In the rows, 128 means zero.
Known rows, with every step that occurs
talu, sifosi, domo, lito, rifu: [116  93 109  66  72 186 112 140  89 137 141 136 108 119 139  94 126 138
 157 141 151 107 121 159 122  52 109]
domo, lito: [133 134 114 100 129 154 104 152 135 110 144 145 148 132 118  72 150 122
 103 126 169 124 114 168 113 118 129]
ralad, sifosi, talu, mave: [153 132 106 175 123 107 113 119 123 114 122  85 139 123 105 138 112  73
  94 181 117 121 114  81 168 206 125]
mave, rifu, lito: [112 139 132 123 161 148 143 135 166 114 143 165 121 131 138 165 146 139
 143  86 146 150 116 171 104 105 140]
domo, lito, rifu: [117 100 114  68 112 163 123 144 119 133 135 169 120 120 111  84 136 118
 122 107 165 117  92 197 118  52 101]
mave, talu, sifosi: [132 130 144 132 102  84 143  95  97 127 120 108 141 130 152 114 175 153
 139 103 137 128 123 121 115 174 164]
rifu, sifosi: [132 165 114 151 129 104 141 142 160 124 130 107 142 134 133 123 148 121
 115 124 134 160 131 107 122 153 143]
razop, sifosi: [155 157 103 163 132 137 120 148 157 137  99 119 142 124 147 128 179 115
  99 126 120 142 127 126 106 147 125]
domo, sifosi, talu: [172 136 113 132 133 144 114 132 103 134  93 108 110 102 129 112 145 120
 109 135 134 135 109 114  96 143 126]
lito, rifu, sifosi: [115 132 117 124 111 114 157 133 145 148 122 128 115 121 124 134 132 117
 131 109 130 154 110 135 128  82 119]
mave, rifu: [137 148 160 132 143 112 142 126 127 134 124 163 121 148 121 142 137 136
 121  83 137 152 110 152 125  93 144]
talu, mave: [131 167 114 113 120  73 110 140 137 116 114 136 151 138 108 113 125 104
  77 145 135 127 117 136 148 145  95]
ralad, sifosi, rifu, lito, domo: [146 114  97 171 146 146 135 157 191 124 154 117 135  93 111 138 130 113
 177  91 108 129 124 139 121 128 108]
rifu, mave, talu, sifosi: [ 96 117 137 149 133 104 158 109 131 103  97 130 150 118 149 139 149 168
 155 119 126 143 137 138 109 177 172]
sifosi, ralad: [143 137 161 147 139  83 125 123 126 144  90 146 120 132 108 103 120 138
  86  94 139 165 146 128 141  79  86]
sifosi, razop: [167 147 149  88 141 122 108 126 148 109 115 120 127 117 122 132 151 110
 106  96 110 112 146 135 136 115  93]
rifu, lito: [132 156 110 134 154 149 128 149 180 105 138 139 143 123 138 132 161 127
 120 111 139 138 132 161 103 125 109]
mave, rifu, lito, domo: [135 138 141 138 133 146 168 146 166 129 147 152 107 138 136 129 145 146
 167  94 135 135 130 188  99  61 147]
lito, domo: [179 161 146 159 110 111 151 145 144 139 125 121 129 144 118  75 155 136
 121 111 117 123 142 162 120  67 123]
talu, mave, rifu, lito, domo, sifosi: [124 142  89  89 144 119 131 166 164 132 121 157 114  98 139 133 106 141
 164 140 155 143 109 172  88 105 128]
mukar, talu, mave, rifu, lito, domo: [ 90 126 126 107 125 101 137 114 124 114 152 149 112 132 136 127  94 141
 165 141 126 104 112 157 130 139 122]
rifu, mukar, talu, sifosi: [104 158 155 171 124  91 129 111  79 145 102 102 153 127 139 128 137 167
 152 122 120 140 125  42 122 193 151]
ralad, sifosi, talu, mukar: [160 135 126 237 156  96 123 111 103 154 129  72 158 122  98 171 133  84
 115 135 102 111 137  74 146 160 145]
ralad, sifosi: [173 155 123 197 158 124 124 147 167 121 131 113 165 121 121 138 138 119
 115 124 130 151 132 107 137 159 134]
talu, mukar: [140 168 132 181 154  65 117 131 119 156 123 124 167 140 101 143 145 113
  99  99 118 119 140 131 129  95 116]
razop, sifosi, domo: [172 150 114 156 115 184 108 145 143 137 123 106 125 148 162 131 163 126
  91 160  97 122 164 108 121 126 115]
talu, mave, rifu: [114 151 135 102 126  71 127 126 125 126 120 163 129 147 108 143 107 117
 102 119 139 141 101 147 148 122 122]

Rows
[133 119 129 164 124 106 129 105 110 125 126 113 120 132 106 171  97  86
 118 157 125 130  99  89 166 187 151]
ralad, sifosi, talu, mave, rifu
[101 119 147 190 175  72 146 100 128 130 121 139 172 140 117 170 129 137
 122 113 103 115 159 144 125 141 156]
rifu, mave, talu, mukar
[116 151 130 139 118  87 115 107  82 119 108 114 142 110 146 110 140 156
 151 116 130 128 111  97 118 180 128]
mukar, talu, sifosi
[ 98  75 116  83 125 225 125 150 145 107 136 177 112 129 119 113  90 140
 132 155 129 114 146 198 129  33 100]
sifosi, domo, lito, rifu, mave
[137 133 155 176 145  53 134  87  90 156 144 113 164 155 120 145 157 128
 105  97 115  97 145 127 131 136 148]
mave, talu, mukar
[107  93 116 107  90 106 155 105 117 131 142 110 110 100 144 114 168 146
 205  72 116 109 113 151 101 142 139]
mave, talu, sifosi, rifu, lito, domo
[ 63  99 110  57 104 149  92 112  88 106 187 127 110 154 144 120  59 133
 129 200 146 108 122  90 159 197 145]
mukar, talu, mave, rifu, sifosi, domo, lito
[ 90 146 110  94 149 111 124 137 162 106 140 168 129 133 126 165 114 116
 125 127 148 142 105 166 128 132 120]
talu, mave, rifu, lito
[101 160 149 144 133  74 113 112  93 133 117 119 155 151 111 127  99 133
  94 162 115 120 125  56 157 203 114]
rifu, mukar, talu, mave
[153 153 118 148 129 143 152 155 178 120 144 125 129 131 135  97 163 136
 143 116 129 124 144 181 100  81 119]
rifu, lito, domo
[125 132 152  81 142 116 136 118 152 120 128 119 106 120 134 176 124 115
 145  92 118 144 134 106 135 138 147]
mave, rifu, sifosi, razop
[183 137 138 141 163 133 107 135 170 106 126  99 151  99 122 161 137 101
 125 114 110 123 153  99 149 168 113]
ralad, sifosi, razop
[117 123 141 142 111 125 161 101 108 135 128 105  87 143 129 156 132 107
 134 118 122 153 108  96 130 152 180]
mave, rifu, sifosi, talu
[ 91 102 123  86 152  84 116 124 108 146 101 163  88  88 138 126  48 164
 166 140 153 149 118 132 111 123  93]
mukar, talu, mave, rifu, lito, domo, sifosi, ralad
[ 92 138 145 101 131  69 113  95  85 119 127 157 127 143 121 139  84 134
 116 131 130 119  94 117 155 173 117]
mukar, talu, mave, rifu
[127 124 102 101 106 191 104 151 143 109 178 104 128 150 146  90 128 127
 114 173 147 125 155 114 127 138 146]
rifu, sifosi, domo, lito
[115  69 105 138 152 240 123 162 169 105 148 155 132 109 120 143  75 128
 151 173 126 124 151 159 140  81 117]
ralad, sifosi, domo, lito, rifu, mave
[115 116 153 151 157 123 157 107 154 100 113 150 145 141 134 136 139 153
 118 116 116 133 147 156 123 158 154]
rifu, mave, talu
[170 138  99 116  96 101 123 140  99 143  93  96 106 110 116  75 117 104
 115 178 127 109 112 126 118 129 111]
lito, domo, sifosi, talu, mave
[149 123 155 132  87 127 133  92  82 128 143  92 126 154 167 120 162 162
 136 135 112 109 159 102 132 155 158]
mave, talu, sifosi, domo
[103 115 129 131 150 143 159 142 164 124  89 179 123 116 108 146 110 134
 131 101 114 148 119 190 126  47  97]
lito, rifu, mave
[103  67 160  91  74 180 141  99  60 161 151 114 111 145 148 114 139 164
 164 147 139  98 139  98 129 102 162]
mave, talu, sifosi, domo, lito, rifu, mukar
[106 110 142 105 121 162 136 145 115 157 126 158 127 133 101 104 131 128
 126 116 154 129 107 141 123  65 124]
domo, lito, rifu, mukar
[103  79 127 116 108 232 105 124  82 165 139 122 103 136 153 122 119 141
 135 182 109  93 138  79 128 123 117]
razop, sifosi, domo, lito, rifu, mukar, talu
[ 96  35 106  90 113 243 133 118 135 125 133 152 103 129 165 135 128 138
 141 175 118  96 149 173 113 109 140]
razop, sifosi, domo, lito, rifu, mave, talu
[202 140 131  86 140 131 112 155 150 137  96 109 116  86 135  99 142 130
 147 112 119 113 147 142  98  84 102]
lito, domo, sifosi, razop
[ 93 124 128 167 150  73  97 112 106 140 128 111 160 111  86 166  68 112
 127 137  95 124 103  13 180 252 102]
ralad, sifosi, rifu, mukar, talu, mave
[148 149 133  88 121 104 111 128 127 114  97 103 134  94 135 134 160 120
 144  97 121 121 134 114 124 140 113]
talu, sifosi, razop
[131 140 147 134 117 148 141 127 136 134 159 122 102 165 148 162 115 142
 133 134 115 154 153  99 138 112 161]
mave, rifu, sifosi, domo
[151 126 124  95 113 199  94 148 121 110 166 131 131 153 132  77 136 131
  99 157 147 104 152 150 130  98 120]
sifosi, domo, lito
[ 99  75  98  83  83 175 140 119  99 134 140 112  85 115 119  95 130  90
 135 148 150 121  90 139 125 106 138]
domo, lito, rifu, sifosi, talu
[ 78 129 138 105 126  36 137 114 128 145 101 149 105 137 108 153  67 119
 106 129 151 192 121  96 164 134 121]
talu, mave, rifu, sifosi, ralad
[190 148 136 193 141 166 112 143 154 121 154  97 147 144 136 143 123 129
 110 153 104 128 171  90 150 135 123]
ralad, sifosi, domo
